Every row comes from one small tree of marks. The marks that hang from a mark follow it in brackets, in the order of their numbers. Every link used is in the known rows. Which tree was each row made from?
Known rows
j671[j63 j343[j339[j175]]]: [-3.63  1.09  0.47  0.49 -2.05 -0.47 -0.77 -1.15  0.71 -0.43  0.53 -2.31
  2.02 -0.14 -4.27  1.42 -0.24  1.43  1.30 -1.27  0.31 -0.50  1.04 -0.94]
j339[j175 j549 j810]: [ 2.92 -1.85 -0.67 -1.03 -0.11 -0.02 -2.42  0.12 -1.25  0.11 -1.74  1.95
  1.12 -0.24  0.24 -0.46  0.34 -0.15 -0.43  0.82 -0.71  0.59  3.69 -0.93]
j63[j671[j343[j339[j175 j549]]]]: [ 0.12  0.77 -0.62  0.62 -1.33 -0.03 -1.20  1.18 -1.17  1.18 -1.43 -0.15
  1.27  2.62  0.55  0.41 -1.51 -1.08  0.97 -2.98 -0.71  0.86  3.13 -2.69]
j549[j339[j63[j671] j175 j810]]: [-1.62 -1.09 -0.79 -1.33 -2.09  0.15  0.52  1.77 -0.17 -0.56 -2.11 -0.39
 -0.76  0.39  0.89 -0.49  0.28 -2.32 -0.08 -0.39 -0.88  0.56 -1.12  0.25]
j343[j671]: [-1.06 -0.25  0.19 -0.19  1.50 -0.40 -0.32  0.53  0.35  1.19  0.79 -0.42
 -1.89  0.98  1.33 -1.14 -0.47  0.94  0.20  0.84 -1.81  1.01  0.74  0.20]
j549[j339[j63 j175 j810] j671]: [ 0.26 -2.17 -1.02  0.28 -1.20 -0.86  0.99 -1.15 -0.40  0.14 -0.40 -1.36
  2.00  0.13 -1.67 -0.11  0.84 -0.79  0.46  2.95 -0.13  0.03 -2.40  2.00]
j810[j339[j63[j671[j343]] j549]]: [ 2.19  1.18 -0.06  1.25 -0.53  0.26  0.24  0.75 -0.43  0.49 -0.55  1.49
 -2.33  2.04  0.54 -0.88 -0.46 -0.10  0.17 -5.88  0.22 -0.18 -0.15 -2.23]
j175[j339[j63[j671] j549]]: [-0.60  1.10 -0.51 -0.54  1.05 -0.46 -0.47  2.54 -0.60 -0.55 -0.78  1.46
 -1.15 -0.25  3.49 -2.67 -0.32 -1.06 -1.52  1.97  0.35 -0.16  0.01 -0.17]
j671[j63 j549]: [-0.29  0.86  1.38  0.11  1.12  0.93  0.41 -1.63  1.99 -0.01  1.41  0.77
 -0.51 -2.64 -1.58  1.37  0.04  1.47 -0.26 -0.51  1.18 -0.73 -0.12  0.48]
j343[j339[j175 j810] j671[j549]]: [ 3.04 -0.66 -0.07 -2.31  0.68  0.61 -0.95  1.70 -0.91 -0.11 -0.66 -2.33
  2.11 -0.07 -0.05  1.34 -0.74  0.47  0.17 -0.19 -1.88  0.12  1.90 -0.84]
j671[j63 j549[j339[j175 j810]]]: [ 1.00 -0.61  1.10 -0.44 -1.06  0.46  1.00 -1.79  0.94 -0.78 -0.58 -0.55
  1.01 -3.74 -3.14  1.71  0.96  0.31  0.32 -0.10  0.00 -1.19  0.05  1.15]
j175[j339[j63[j671] j549 j810]]: [ 1.25  1.27 -1.16 -1.94  0.85 -0.03 -1.57  2.51 -1.52 -1.63 -1.91  2.12
 -0.49 -0.69  3.66 -2.00  0.24 -1.30 -1.36  1.83  0.76 -0.36  1.18 -0.79]
j549[j339[j63]]: [-2.82 -1.05  0.62  0.49  0.36 -0.14  1.46 -0.03  0.89 -0.19  1.48  0.07
 -2.64  0.77  0.00 -0.63  1.47 -0.28 -0.49  1.42 -0.25  0.43 -3.34  1.86]
j175[j339[j63 j549[j671] j810]]: [ 3.27  0.08 -1.36 -0.34  1.67 -1.18 -1.12 -0.26 -1.70 -0.94 -0.37  1.29
  2.30 -1.13  1.54 -1.64  0.54  0.27 -0.97  5.45  1.51 -0.99 -0.13  0.98]
j671[j63 j343[j339[j175 j549]]]: [-0.74  0.76  0.40  0.66 -1.53 -0.04 -1.05 -0.94 -0.33 -0.60  0.31 -1.08
  2.14 -0.25 -3.11  0.97 -0.04  1.25  0.84 -0.87 -0.08 -0.98  2.47 -2.09]
j810[j339[j63 j175]]: [-1.23 -2.16  0.60  0.60 -1.18 -0.58  0.14  1.24  0.95  0.11 -0.38 -1.15
 -0.88 -0.04 -1.98 -1.52  0.42  0.51 -1.02 -2.28 -1.09  0.67 -0.98  0.73]
j63[j671[j549[j339[j810]]]]: [ 1.82  0.82  0.33 -0.48  0.70  0.96  1.38 -0.25  0.20  0.67 -1.24  1.77
 -1.45 -0.54  2.18  1.67 -0.13 -1.61  0.42 -2.23  0.18  0.81  0.04  0.91]
j343[j671[j549]]: [ 2.37  0.06  0.56 -0.34  2.24  0.37  0.37  0.37  0.65  1.44  1.01  0.04
 -1.29  0.24  0.41 -0.03 -0.81  1.30 -0.10 -0.15 -1.12 -0.02 -0.14 -0.13]
j810[j339[j63[j671[j549]] j175]]: [ 1.24 -0.89  0.59  0.32 -0.95  0.61  1.10  2.19  1.25  0.72 -1.46 -0.66
 -0.87 -0.27 -0.46 -0.16 -1.11 -0.69 -0.95 -5.33 -0.61  0.17 -1.21 -0.32]
j63[j671[j549[j339]]]: [-0.09  0.75  1.05  1.10  0.89  0.64  2.49 -0.26  1.00  1.66 -0.03  1.09
 -2.30  0.13  1.84  0.99 -0.61 -1.47  0.21 -2.21 -0.36  1.00 -1.08  1.46]
j63[j671]: [-2.91  0.73  0.06  0.23  0.40  0.08  0.05  0.59  0.82  1.43 -0.53  1.42
 -2.01  1.18  3.21 -0.14 -0.97 -1.14  0.15 -1.60 -0.10  1.98  1.29 -0.06]
j671[j63]: [-3.75  0.75  0.94  0.12  0.27  0.06 -0.11 -1.50  1.65 -0.41  1.17  0.34
 -1.15 -1.99 -0.20  0.08  0.49  1.00  0.01  0.59  0.64  0.16  0.78  0.76]

Write each row's tree
[ 1.99 -1.28 -0.73  0.98  1.34 -0.01 -0.12 -0.91 -0.47  0.72  1.23  1.15
  0.51  1.23  1.69 -0.77  0.03  0.24 -0.52  3.13  0.82  0.14 -1.00  0.33]  j339[j63 j549[j671]]
[ 2.09  0.21 -1.13 -2.15  0.44  1.40 -1.41  1.74 -1.26 -1.22 -1.40  2.59
 -1.38  1.12  4.53 -0.29 -0.18 -1.75 -0.95 -0.49  0.61  0.34  1.16 -1.94]  j339[j63[j671] j549 j810]
[-1.69 -1.07  0.11  1.77  0.50 -0.72  2.36 -1.76  0.55  0.95  1.71 -0.72
 -0.35  0.91  0.21 -0.34  0.78 -0.39  0.23  2.80  0.30  0.68 -3.78  2.77]  j549[j339[j63] j671]
[ 1.44  2.11  0.04 -0.83 -0.09  0.62 -1.80 -1.80 -1.25 -1.93  0.37  0.53
  1.52 -0.81 -1.05  2.25  0.64  1.26  1.08 -1.02  1.39 -1.23  3.00 -2.07]  j671[j63 j343[j339[j549 j810]]]
[ 1.77 -0.32  0.12 -0.44 -0.87  0.64  1.02  0.38  0.06  0.93 -2.42  0.42
  0.07 -0.79  0.42  1.23 -0.62 -1.75  0.45 -2.28 -0.66  0.54  0.65  0.60]  j63[j671[j549[j339[j175 j810]]]]
[-3.70  2.35  0.65  0.53 -0.48 -0.01 -0.38 -1.91  0.79 -0.75  1.73 -1.18
  0.53 -0.09 -2.43  1.91  0.10  1.59  1.36 -1.50  1.38 -0.43  0.58 -0.83]  j671[j63 j343[j339]]
[-3.66  0.22  0.20  0.15 -0.22  0.44  1.99  1.16  0.72  0.29  0.22  0.08
 -3.18  1.14  2.32 -0.61  0.27 -1.93 -0.18 -0.49 -0.43  0.98 -2.69  1.10]  j549[j339[j63[j671]]]
[ 0.30 -0.81 -0.60  0.36  0.38 -0.52  1.24 -1.68 -0.34 -0.08  0.78 -0.15
  0.37  0.15  0.08  0.51  1.17 -0.50  0.40  2.98  0.92  0.10 -2.85  2.34]  j549[j339[j63 j810] j671]
[ 2.73 -2.49 -0.12  2.04 -0.47 -0.70  0.58 -0.36 -0.34  1.04 -0.36 -0.85
  1.41 -0.13 -0.75 -1.55 -0.29  0.44 -0.47 -0.37 -0.78  0.16 -0.25  0.96]  j810[j339[j63 j175 j549[j671]]]
[ 0.52 -1.77 -0.33 -1.62 -0.06  0.51 -0.70  3.21 -1.42 -0.76  0.28 -2.77
  0.47  1.58  1.30 -1.36 -0.34  0.16 -0.89  1.73 -2.86 -0.23  0.62 -1.47]  j343[j339[j63 j175 j549] j671]
[-2.27 -0.50 -0.60 -0.22 -1.60 -0.43 -1.12  1.15 -0.02 -0.39  0.53 -1.69
  1.23  2.93 -3.64  0.21 -0.05  0.62  0.34 -0.73  0.28 -0.37 -1.50 -1.85]  j671[j343[j339[j63 j175]]]
[ 1.55 -2.40  0.45  0.61 -0.67 -0.20 -0.40  1.35 -0.13  0.07 -0.70  0.08
 -0.71 -0.01 -0.75 -1.75  0.71  0.42 -1.36 -1.86 -1.29  0.19  0.51 -0.11]  j810[j339[j63 j175 j549]]
[-0.91  1.14  0.82 -0.90  1.26  0.92 -0.01  0.46 -0.60 -0.97  1.54 -2.11
 -0.39 -1.41  2.42  0.20  0.00  1.08  0.10  1.04 -1.82 -0.25  2.67 -0.50]  j343[j339[j549] j671[j63]]
[-3.41  0.53  1.02  2.58  0.05 -0.73  2.73 -4.02  1.36  1.00  1.96 -1.11
  0.25 -2.39 -0.71  0.80  0.43  0.45  1.22  2.16  0.41  0.19 -1.23  3.61]  j549[j339 j671[j63]]
[ 0.89  0.71 -1.44 -0.32  0.10 -0.33 -0.94 -1.42 -1.21 -0.73  0.98 -0.95
  2.83  2.72 -1.55  1.92 -0.01  0.58  1.45  0.64  2.27 -0.39 -1.52 -0.80]  j549[j671[j343[j339[j63 j810]]]]
[ 1.48  0.51 -0.23  2.10  2.26 -2.01 -0.20 -1.42 -0.74  1.55  0.31  1.26
  1.71 -1.22  1.37 -1.91 -0.44  0.66 -0.21  4.51  0.59  0.33  1.36  2.31]  j175[j339[j549[j671]]]
[ 2.36  1.00 -1.15  1.98  0.90 -1.92 -0.50 -1.25 -1.04  0.52  0.85  0.97
  2.08  0.78 -2.03 -1.95 -0.07  1.35  0.24  3.50  1.93 -1.59 -1.98 -0.22]  j175[j339[j63 j549[j671[j343]]]]
[-4.42 -0.45 -0.56 -1.26 -1.36  0.38 -0.23  3.02  0.10 -0.53 -0.76 -2.02
  0.31  2.06  1.96 -0.11 -0.91 -1.81 -0.49 -0.93 -0.70  1.19 -0.11 -0.84]  j343[j339[j63[j671] j175]]
[-0.64  2.13  0.64  0.66  0.08  0.44 -0.74 -1.68 -0.34 -0.83  1.51 -0.02
  0.61 -0.16 -1.02  1.40  0.11  1.55  0.92 -1.07  0.86 -0.88  2.05 -1.66]  j671[j63 j343[j339[j549]]]
[ 1.74 -1.89  0.92  1.54 -0.29 -0.51 -0.53  0.31 -0.16  1.33 -1.11  0.61
 -0.46 -0.81 -0.43 -1.30  0.04  0.63 -0.48 -2.53 -1.85  1.09  2.95  0.53]  j810[j339[j175 j549]]
[-1.03  0.55 -1.11 -2.34 -0.04  0.93 -1.14  1.87 -0.18 -1.16 -1.19  1.48
 -1.47  1.08  3.18  0.04 -0.25 -1.67 -0.42 -0.93  0.84  0.74 -0.13 -1.13]  j339[j63[j671] j810]
[ 0.53 -2.19  0.73  0.28 -0.68  0.29  1.56  0.38  1.10  0.46  0.55 -0.58
 -0.50 -0.07 -2.73 -0.11  0.56 -0.17 -0.86  0.51 -0.69 -0.52 -3.62  1.05]  j671[j549[j339[j63 j175]]]
[ 0.78  1.13  1.18 -0.46  1.61  0.84  0.91 -0.68  1.44  0.03  1.52 -1.04
 -0.92 -2.35 -0.71  0.47 -0.65  1.89  0.08  0.00 -0.66 -1.21 -0.07 -0.09]  j343[j671[j63 j549]]
[ 1.79  2.00 -0.04  0.99  0.32  0.43  0.11 -0.61  0.90  2.02 -0.18  2.07
 -0.97  1.87 -0.75  1.25 -1.63  0.00  0.96 -4.41  1.46 -0.01 -0.26 -1.90]  j63[j671[j343 j549]]
[ 2.26  0.59 -0.25 -0.72  1.83 -1.10 -2.20  0.29 -1.45 -0.67 -1.14  2.70
  0.48 -1.76  1.57 -1.53  0.91  0.37 -0.89  3.12  0.41  0.08  2.99  0.56]  j175[j339[j549 j810]]
[-0.70 -2.23 -0.26 -1.06 -1.51 -0.29 -0.06  0.66 -0.29 -0.92 -0.79 -0.57
 -0.19  0.05 -1.56 -0.49  1.55 -0.76 -0.38  1.53 -0.72  0.07 -1.67  0.97]  j549[j339[j63 j175 j810]]
[ 1.04  0.81  1.38 -0.34  0.61  0.93  1.30 -2.49  0.99 -1.04  0.63  0.56
 -0.56 -3.80 -1.47  2.28  1.39  0.60  0.25 -0.21  0.84 -1.03 -0.50  1.61]  j671[j63 j549[j339[j810]]]
[ 3.64 -0.54  0.19 -1.82  1.24  0.95  1.45  0.87 -0.33 -0.81  0.71 -0.83
 -1.68 -0.07  0.13  0.37  0.90  0.29 -0.32  0.91 -1.01 -1.12 -3.23  0.40]  j343[j671[j549[j339[j63 j810]]]]
[ 0.94  1.97  1.04  0.99  0.15  0.33  0.08 -2.64  1.66  0.15  1.46  1.16
  0.01 -1.14 -4.45  1.71 -0.29  2.24  0.90 -2.27  2.09 -1.67 -0.87 -1.28]  j671[j63 j343 j549]
[-2.70 -2.30  0.39  0.38 -1.36 -0.62  1.04  0.60  0.69  0.09  0.18 -0.98
 -1.10  0.77 -1.86 -1.20  1.11 -0.52 -0.67  1.46 -1.18  0.38 -2.68  1.34]  j549[j339[j63 j175]]
[ 1.13  1.07 -0.14 -0.33  0.97  0.62 -0.55 -2.32 -1.32 -1.19  0.69 -0.61
  2.98 -2.28  2.29  2.20  0.12  0.34  0.71  2.31  1.15  0.10  3.15  0.49]  j343[j339[j549[j671[j63]] j810]]
[-3.02 -1.01 -0.78 -0.89 -1.59  0.11 -0.35  2.33  0.67  0.37 -1.26 -0.17
 -0.79  1.52  1.06 -1.23 -0.96 -1.59 -0.83 -0.88 -0.53  0.60 -0.56 -0.98]  j339[j63[j671] j175]
[-0.76  0.39 -0.75 -1.80  0.98 -1.04 -1.76  1.37 -0.35 -1.93 -0.49  0.92
 -0.03 -0.86  0.14 -1.65  1.36  0.37 -1.27  3.71  1.28 -0.53 -0.89  0.74]  j175[j339[j63 j810]]
[-0.96 -0.36  0.22  1.20 -0.44 -0.15  0.08 -1.82 -0.34  0.34  0.52 -2.32
  3.87 -1.79  0.05  0.90 -0.70  0.28  0.59  2.18 -0.37  0.04  2.66  0.80]  j343[j339[j175 j549[j671[j63]]]]
[-1.85  0.14 -1.16 -0.01 -2.38 -0.38 -0.65  1.26  0.49  0.63 -1.08 -0.08
 -0.23  2.82 -2.24 -0.85 -1.22 -0.70  0.44 -2.62  0.30 -0.19 -1.36 -2.63]  j339[j63[j671[j343]] j175]
[ 0.19  2.21 -0.35  0.53  0.19  0.46 -0.80  0.39 -1.07  0.85 -0.29  0.89
 -0.33  2.89  2.30  1.01 -1.10 -0.81  1.03 -3.13  0.28  1.00  2.55 -2.19]  j63[j671[j343[j339[j549]]]]
